What can hang from each mark
nifel: sofi zekerum
togin: sofi zekerum
sofi: beba nifel teneku togin zilebot
rotud: sofi zekerum
beba: sofi
zekerum: nifel togin
zilebot: sofi

Known rows, with every way that one mark hangs from another
zilebot[sofi[nifel teneku]]: [ 0.16  0.09  0.11 -1.37  0.51 -0.24  0.51 -0.08 -0.07  2.71 -0.46 -3.22
  0.98  0.59  1.86 -1.04  0.89 -1.68 -0.73 -1.08  0.63 -1.68 -0.63  0.98
  0.75  0.15]
sofi[nifel[zekerum] togin zilebot]: [-0.58 -0.10 -0.03  0.71  1.12  0.15 -0.80  0.36  1.25 -0.20 -0.22  1.58
  0.63 -1.38 -1.44 -0.01  0.06  0.98 -0.01 -0.58  0.04  0.14 -0.50  0.34
 -1.98  0.42]
zilebot[sofi[beba teneku togin]]: [-0.30 -0.25 -0.50  0.06 -1.48 -1.04 -0.84 -0.80 -0.43  0.68 -0.65  0.45
  0.74  0.40  0.02  0.45  0.31 -2.21 -0.03  0.96 -0.15  0.13  1.18  0.10
  1.06 -0.80]
togin[sofi[beba nifel teneku] zekerum]: [-0.14  0.15 -0.76 -0.53 -0.93 -0.11 -0.70 -0.73 -0.33  0.14  0.88  0.95
 -0.94  1.16  1.20 -0.74  0.51 -0.54  0.44  2.09 -0.76 -0.19  1.70  0.03
  0.61 -0.92]
beba[sofi[nifel[zekerum] teneku togin zilebot]]: [-0.45  0.48 -1.34  0.08  2.38 -1.82 -0.07  0.52  1.09 -3.62  0.25 -2.25
  0.82 -1.65 -2.31  0.99  0.24 -0.82 -0.21 -0.43 -0.49 -2.64  0.48  2.22
 -2.31 -2.34]
rotud[sofi[nifel togin zilebot]]: [-0.04 -0.70 -0.26  0.33 -0.23  0.50 -1.54  0.27  0.91 -0.99 -0.50 -5.87
  0.76 -0.91 -0.96  0.46  0.21  0.45 -0.06 -1.94 -0.74 -0.36 -0.22  0.07
 -2.17 -0.48]
togin[sofi[teneku] zekerum]: [ 0.54 -0.01  0.74  0.33 -0.76 -0.02 -0.23  0.14  0.59 -0.15  0.31  1.67
 -1.05  1.24  1.19  0.69 -0.45 -1.37 -0.17  1.34  0.76 -1.89 -0.51  1.75
  0.10  0.30]
nifel[sofi[beba teneku togin[zekerum] zilebot]]: [-0.24  0.23 -0.39  1.56  0.09 -0.76 -1.90 -0.93 -0.03 -3.74 -0.52  0.35
 -1.17  0.13 -2.93  0.45 -0.47 -0.22  0.03  0.73 -0.43  1.33  0.90 -0.35
  0.25 -1.16]
beba[sofi[nifel togin zilebot]]: [ 0.02  0.03 -0.75  1.25  0.03  0.09 -0.62  0.52  0.76 -2.41 -0.27 -5.83
  0.72 -0.94 -0.45  2.30  0.58 -0.84  0.85 -0.60 -0.73 -2.40  0.03  1.05
 -1.32 -1.75]
sofi[nifel]: [ 0.51 -0.09  0.84 -0.49  0.11  1.43  0.25  0.50  0.34  3.51 -0.19 -0.79
  0.49 -0.16  2.64  0.05  0.74  0.24  0.29 -1.19  0.66 -0.19 -1.05 -0.93
  0.01  1.67]
zilebot[sofi[beba nifel teneku togin]]: [-0.74 -0.13 -1.10 -0.76 -0.93 -0.77 -0.63 -1.09 -0.59  1.00 -0.29 -2.56
  0.95  0.10  0.17 -0.67  1.16 -1.60  0.06  0.26 -0.64  0.08  1.73 -0.60
  0.85 -1.16]
zekerum[togin]: [ 0.43 -0.07  2.02  0.30 -1.47  0.55  0.76  0.43 -0.09  3.07  0.01  1.04
 -0.56 -0.07  1.90  1.09 -0.15  0.86  0.97 -0.09  1.84 -0.09 -1.56 -0.86
  0.49  2.27]
sofi[beba nifel teneku zilebot]: [-0.12  0.65 -1.84 -0.91 -0.01 -1.79 -1.76  0.04  0.35 -1.22  0.67 -0.53
  0.63 -0.73  0.62 -0.07  0.84 -0.56  0.78 -0.46 -0.25  1.10  1.40 -0.32
  0.47 -0.69]
sofi[beba nifel togin[zekerum] zilebot]: [-0.59 -0.09 -0.99  1.46 -0.89  0.36 -2.41 -0.95  0.62 -0.71 -0.10 -1.34
 -0.28 -0.41 -1.26  0.63  0.44  0.83  1.13  1.47 -0.74  1.40  1.67  0.15
 -0.45 -0.71]
rotud[sofi[beba] zekerum]: [ 0.77 -0.62  1.00 -0.43  0.25  1.28 -0.17 -0.47 -0.02  2.34 -0.45 -1.33
  0.60  0.91  1.20 -0.07 -1.30  1.64 -0.90  0.58 -1.06  1.87 -0.69  0.94
 -0.37  1.81]
beba[sofi]: [ 1.23  0.01  1.04  0.69  0.15  1.27  0.82  0.99  0.34  1.52 -0.62 -1.17
 -0.03  0.38  2.25  2.38 -0.25 -1.18  0.35  0.05  0.25 -2.08 -1.33  1.06
  0.47  0.09]
togin[sofi[nifel] zekerum]: [ 0.33 -0.37  0.97  0.55 -0.79  2.14  0.04 -0.09  0.26  2.16  0.06  0.36
 -1.03  1.46  2.00 -0.04  0.19  0.37  0.05  1.23 -0.06 -1.29 -0.66  0.60
 -0.05  0.64]
sofi[togin]: [ 0.27 -0.47  1.16  1.08 -1.11  0.75 -0.40  0.37  0.69  1.75 -0.62  0.65
  0.22 -0.60  0.86  1.83 -0.01 -0.56  0.62 -0.45  0.85 -0.17 -0.93 -0.80
 -0.51  1.43]
rotud[sofi]: [ 1.18 -0.66  1.59 -0.11  0.03  1.58 -0.02  0.80  0.43  3.28 -0.82 -0.92
  0.23  0.46  1.75  0.55 -0.63  0.12 -0.61 -1.37  0.24  0.02 -1.45  0.09
 -0.34  1.28]
nifel[sofi]: [ 1.08 -0.19  2.43  0.80  0.53  2.09  0.81  0.65 -0.34  2.70 -1.12  1.97
 -0.77  0.82  1.50  0.45 -0.52  0.25 -0.71 -1.36  0.79  0.35 -2.55 -1.73
  0.85  1.76]
zekerum[nifel togin]: [ 0.18 -0.26  1.11 -0.30 -1.16  1.97  3.32  0.70 -0.62  3.85  0.57  1.24
 -0.32 -0.08  2.14 -0.15  0.47  0.65  1.12 -0.44  1.92 -0.56 -0.82 -1.35
  1.11  2.37]
beba[sofi[nifel[zekerum] teneku togin]]: [-0.31  0.34 -0.42 -0.53  2.32 -0.76  1.04  0.31  0.55 -0.79  0.15 -1.79
  0.65 -1.38 -1.07  0.54  0.43 -0.70 -0.40 -0.39 -0.38 -2.65  0.41  1.10
 -1.96 -1.42]

Rows
[-0.66  0.15 -1.12 -0.84 -0.76 -1.28 -1.02 -0.56 -0.13 -0.04  0.45 -0.91
  0.62 -1.22  0.23  0.02  1.23 -0.78  1.04 -0.15 -0.39  0.76  2.05 -1.83
 -0.26 -0.31]
sofi[beba nifel teneku togin]
[-1.01  0.34 -1.69 -0.38  0.91 -1.96 -1.53 -0.27  0.63 -2.01  0.65  2.47
  0.64 -1.60 -2.17 -0.51  0.41  0.28  0.35  0.28 -0.65  1.28  1.83 -0.24
 -1.25 -1.06]
sofi[beba nifel[zekerum] teneku togin zilebot]
[-0.50 -0.15 -0.38 -0.38  0.81  0.84  2.69 -0.71 -1.22 -0.75  0.10 -0.30
  0.34 -0.12 -1.02 -1.08 -0.09  0.35 -0.65 -0.07 -0.46  1.02  0.45 -1.24
  0.43  1.05]
rotud[zekerum[nifel[sofi[beba teneku togin]]]]
[-0.31 -0.10 -0.47 -0.19 -0.03  0.97  2.18 -0.14 -1.34 -0.12  0.03  1.87
 -0.26 -0.28 -0.53 -0.65  0.67 -0.85  0.09 -0.81 -0.17  1.13  1.21 -3.34
  1.25 -0.16]
zekerum[nifel[sofi[beba teneku togin]]]
[-0.22  0.30 -1.76 -0.67 -1.56 -1.50 -1.68  0.09  0.02 -2.98  1.05  0.91
  0.21  0.33  0.99 -0.07  0.62 -1.12  0.74  0.72 -0.92  0.20  1.44 -0.30
  0.47 -1.55]
togin[sofi[beba nifel teneku zilebot]]
[-0.17  0.10  1.53 -0.55 -0.59 -1.29  1.32  0.53 -0.12  0.10  0.80  5.96
 -0.82  0.22  0.33 -0.27 -0.69  0.46 -0.19  1.10  1.33 -1.28 -1.10  0.03
 -0.36  0.69]
nifel[zekerum[togin[sofi[teneku]]]]
[ 0.13  0.05 -0.12 -1.16 -0.88 -0.42  0.20  0.50  0.18  0.07  0.74 -0.52
  0.19  0.37  2.20 -0.22  0.75 -1.36  0.07 -0.56  0.25 -1.87 -0.31 -0.50
 -0.13  0.11]
togin[sofi[nifel teneku]]
[ 0.46 -0.62  2.31 -0.34 -0.19  0.84  1.18 -0.16 -0.19  2.47 -0.19 -4.53
  0.26  0.32  0.69 -0.01 -1.34  2.63 -0.71 -0.31  0.69 -0.17 -2.29  1.48
 -1.23  2.71]
rotud[sofi zekerum[togin]]
[-0.09  0.03  1.55  0.34  2.03 -0.21  0.84  0.29  0.01 -0.14 -0.82  3.75
 -0.41 -0.61 -1.92 -0.33 -0.73  0.05 -1.32 -1.16  0.61 -0.05 -1.37 -1.21
 -1.12  0.55]
nifel[sofi[teneku togin] zekerum]
[ 0.24  0.40 -1.11  0.41  1.19  1.03  1.23 -0.17 -0.65 -1.05  0.10  2.04
 -1.18  0.76 -1.02 -1.07 -0.07 -0.18 -0.21  0.39 -0.09  1.10  0.93 -0.23
  1.92 -0.59]
togin[zekerum[nifel[sofi[beba teneku zilebot]]]]
[ 0.70  0.44  0.40  0.36  1.08 -0.83 -0.47  0.85  0.28 -1.81 -0.56 -0.15
 -0.21  0.06 -0.26  0.49 -0.53 -0.84 -0.71 -1.98  0.86 -0.10 -1.71 -0.18
  0.48  0.23]
nifel[sofi[teneku zilebot]]
[-0.36 -0.29 -0.01 -0.72 -0.44 -0.14 -0.58 -0.86 -0.36 -0.41  0.52 -5.12
  0.47  0.03 -0.43 -0.98 -0.51  3.42  0.06  0.21 -1.04  1.55  0.03  1.02
 -0.95  0.76]
rotud[sofi[beba nifel zilebot] zekerum[togin]]
[-0.36  0.70 -1.53 -1.04  1.63 -1.75 -1.00  0.11  0.52 -0.46  0.73  4.17
  0.47 -0.89 -0.50 -1.31  0.22  0.47  0.01  0.16 -0.40  1.37  1.10  0.25
 -0.15 -0.50]
sofi[beba nifel[zekerum] teneku zilebot]
[ 0.13 -0.67 -0.45  1.03 -1.40  0.18 -2.39  0.00  0.51 -1.33 -0.51 -1.52
  0.36 -0.27 -1.24  1.23 -0.55  0.14  0.24  0.01 -1.34  1.77  0.93 -0.45
 -0.77 -0.90]
rotud[sofi[beba togin zilebot]]
[-0.23  0.47 -1.81  0.21  0.57 -1.84 -0.74  0.44  0.89 -4.24  0.26 -7.10
  1.01 -1.51 -1.09  2.07  0.88 -1.84  0.73 -1.03 -0.42 -2.92  0.83  1.67
 -1.52 -2.40]
beba[sofi[nifel teneku togin zilebot]]
[-0.51  0.10 -1.61 -0.56 -2.88 -1.04  1.44  0.27 -1.00 -2.71  1.78  3.28
 -0.48  0.38  0.46 -0.22  0.38 -0.60  1.43  1.42  0.24 -0.12  1.67 -0.75
  1.73 -0.86]
zekerum[nifel togin[sofi[beba teneku zilebot]]]
[-0.33  0.26 -0.39 -1.58  1.51 -0.33  0.46 -0.65 -0.57  3.39 -0.26  3.24
  0.63  0.59  0.58 -2.28  0.37 -0.39 -1.02  0.72 -0.42  0.67  0.78  0.50
  0.99 -0.57]
zilebot[sofi[beba nifel[zekerum] teneku]]
[-0.23  0.50 -1.47  0.94  1.13 -1.33 -1.05 -0.27  1.15 -3.98  0.09 -7.46
  0.16 -0.97 -2.06  1.78  0.54 -1.28  0.54  0.30 -0.42 -3.33  1.03  3.19
 -1.62 -2.49]
beba[sofi[nifel teneku togin[zekerum] zilebot]]
[ 0.17 -0.25  1.35 -0.54  1.75  1.93  1.39  0.04 -0.02  5.17 -0.99  2.29
  0.54  0.95  1.27 -1.76  0.01  0.31 -1.46 -0.15  0.32 -0.60 -1.56  1.14
  0.29  0.98]
zilebot[sofi[nifel[zekerum]]]
[-0.28  0.32 -1.58  0.06 -0.96 -1.10 -1.97 -0.58  0.28 -2.77  1.00  0.61
 -0.73  0.89  0.01 -0.34  0.33 -0.49  0.63  1.87 -0.97  0.03  1.68  1.00
  0.48 -1.63]
togin[sofi[beba nifel teneku zilebot] zekerum]
[-0.41 -0.79  0.11 -0.45 -0.13  1.12 -0.55 -1.12 -0.15  1.15 -0.32 -5.41
  1.04 -0.18 -0.37 -0.56 -0.20  1.99 -0.47  0.13 -1.82  1.31  0.71  0.00
 -1.85  0.73]
rotud[sofi[beba nifel togin] zekerum]
[-0.77 -0.05 -0.84  0.02 -0.31 -0.15 -0.83 -1.71 -0.41  1.26 -0.44 -2.88
  0.13  0.59 -0.75 -1.02  0.88 -1.01 -0.09  1.60 -0.64 -0.11  2.02  0.94
  0.73 -1.44]
zilebot[sofi[beba nifel teneku togin[zekerum]]]
[ 0.48  0.51  0.83  0.19  2.79 -0.67  0.19  0.89  0.47 -1.33 -0.52  4.25
 -0.42 -0.11 -1.49 -0.53 -1.15  0.12 -1.54 -1.42  0.74  0.20 -2.02  0.45
 -0.24  0.34]
nifel[sofi[teneku zilebot] zekerum]
[ 0.61  0.13  0.48 -0.83  1.26  1.49  3.25  0.87 -0.85  1.64 -0.11  1.00
 -0.32  0.23  1.25 -0.95  0.31 -1.05 -0.71 -2.18  1.07 -0.62 -1.00 -1.75
  1.28  1.21]
zekerum[nifel[sofi[teneku]]]
[ 0.17 -0.07  1.08  0.64 -0.33  2.17  2.84  0.80 -0.96  0.61 -0.03  0.57
 -0.95  0.27  0.11 -0.36 -0.01  1.20  0.29 -1.37  1.29 -0.01 -1.69 -1.76
  1.41  1.24]
zekerum[nifel[sofi[zilebot]] togin]
[ 0.76  0.12  0.66  1.13 -0.28  0.96 -1.09  0.23 -0.51 -0.19 -0.85  3.26
 -0.84  0.86  0.27  0.49 -0.58  0.44 -0.03 -0.14 -0.43  2.47 -0.86 -1.86
  1.60  0.20]
nifel[sofi[beba zilebot]]
[-0.06  0.06 -1.96  0.23 -1.13  0.23  0.51 -0.04 -0.02 -2.29  1.29  3.31
 -0.77  1.18  0.12 -0.29  0.04 -1.24  0.69  2.23 -0.40 -0.24  1.96  1.18
  1.47 -1.26]
togin[sofi[beba teneku zilebot] zekerum[nifel]]
[ 0.36 -0.02 -0.97 -0.81  0.77 -1.70 -1.43 -0.24  0.57 -2.16  0.21 -3.08
  1.02  0.07 -0.71 -0.05 -1.34  0.53 -0.84 -0.03 -0.91  1.12  0.19  2.62
 -0.79  0.25]
rotud[sofi[beba teneku zilebot] zekerum]
[-0.01 -0.17  0.42  1.85 -1.00  0.60 -1.64 -0.20 -0.36 -1.78 -0.99  1.69
 -0.59  0.11 -1.38  1.04 -0.44  0.24  0.26 -0.09 -0.74  2.26 -0.04 -2.26
  0.59 -0.42]
nifel[sofi[beba togin zilebot]]
[-0.12  0.05 -0.35 -0.87 -0.27 -2.27 -0.70 -0.66 -0.16 -2.50  0.69 -3.52
  0.54 -0.22 -1.15 -0.15 -1.23  1.75 -0.22  0.39 -0.31  1.09  0.18  1.93
 -0.72  0.43]
rotud[sofi[beba teneku zilebot] zekerum[togin]]
[-0.08  0.08 -0.88  0.66 -0.61 -2.24 -1.69  0.48  1.31 -2.81  0.00 -1.60
  0.83 -1.46 -1.00  1.64 -0.01 -1.69  0.61 -1.00  0.89 -0.80 -0.09  0.77
 -1.06 -0.11]
sofi[teneku togin zilebot]
[ 0.12  0.20  0.95 -0.87  0.26  0.84  4.03  0.55 -1.49  1.67  0.34  0.37
 -0.81 -0.01  0.62 -1.10  0.43  0.26 -0.08 -1.77  1.80 -0.72 -1.05 -2.40
  1.44  1.46]
zekerum[nifel[sofi[teneku]] togin]
[ 0.19  0.14  2.39  1.11  0.97  0.81  0.94  0.59 -0.27  0.43 -0.62  4.43
 -1.35  0.14 -1.38 -0.43 -1.26  2.44 -0.73 -0.53  1.21  0.94 -2.68 -0.65
 -0.07  1.15]
nifel[sofi[zilebot] zekerum[togin]]
[-0.38 -0.05  0.77  0.78 -2.08 -0.24 -0.42  0.10 -0.33 -1.10  0.71  8.14
 -1.15  0.70 -0.36  0.15 -1.07  1.68  0.56  2.82 -0.20  1.39 -0.19 -0.34
  0.45 -0.31]
nifel[zekerum[togin[sofi[beba zilebot]]]]
[-0.62 -0.09  1.12 -0.66 -0.20  1.18  1.22 -0.94 -1.27  4.93 -0.27  3.82
 -0.25  0.85  0.71 -2.18  0.24  2.00 -0.29  1.61 -0.04  1.28  0.08 -0.57
  1.30  0.24]
zilebot[sofi[beba nifel[zekerum[togin]]]]
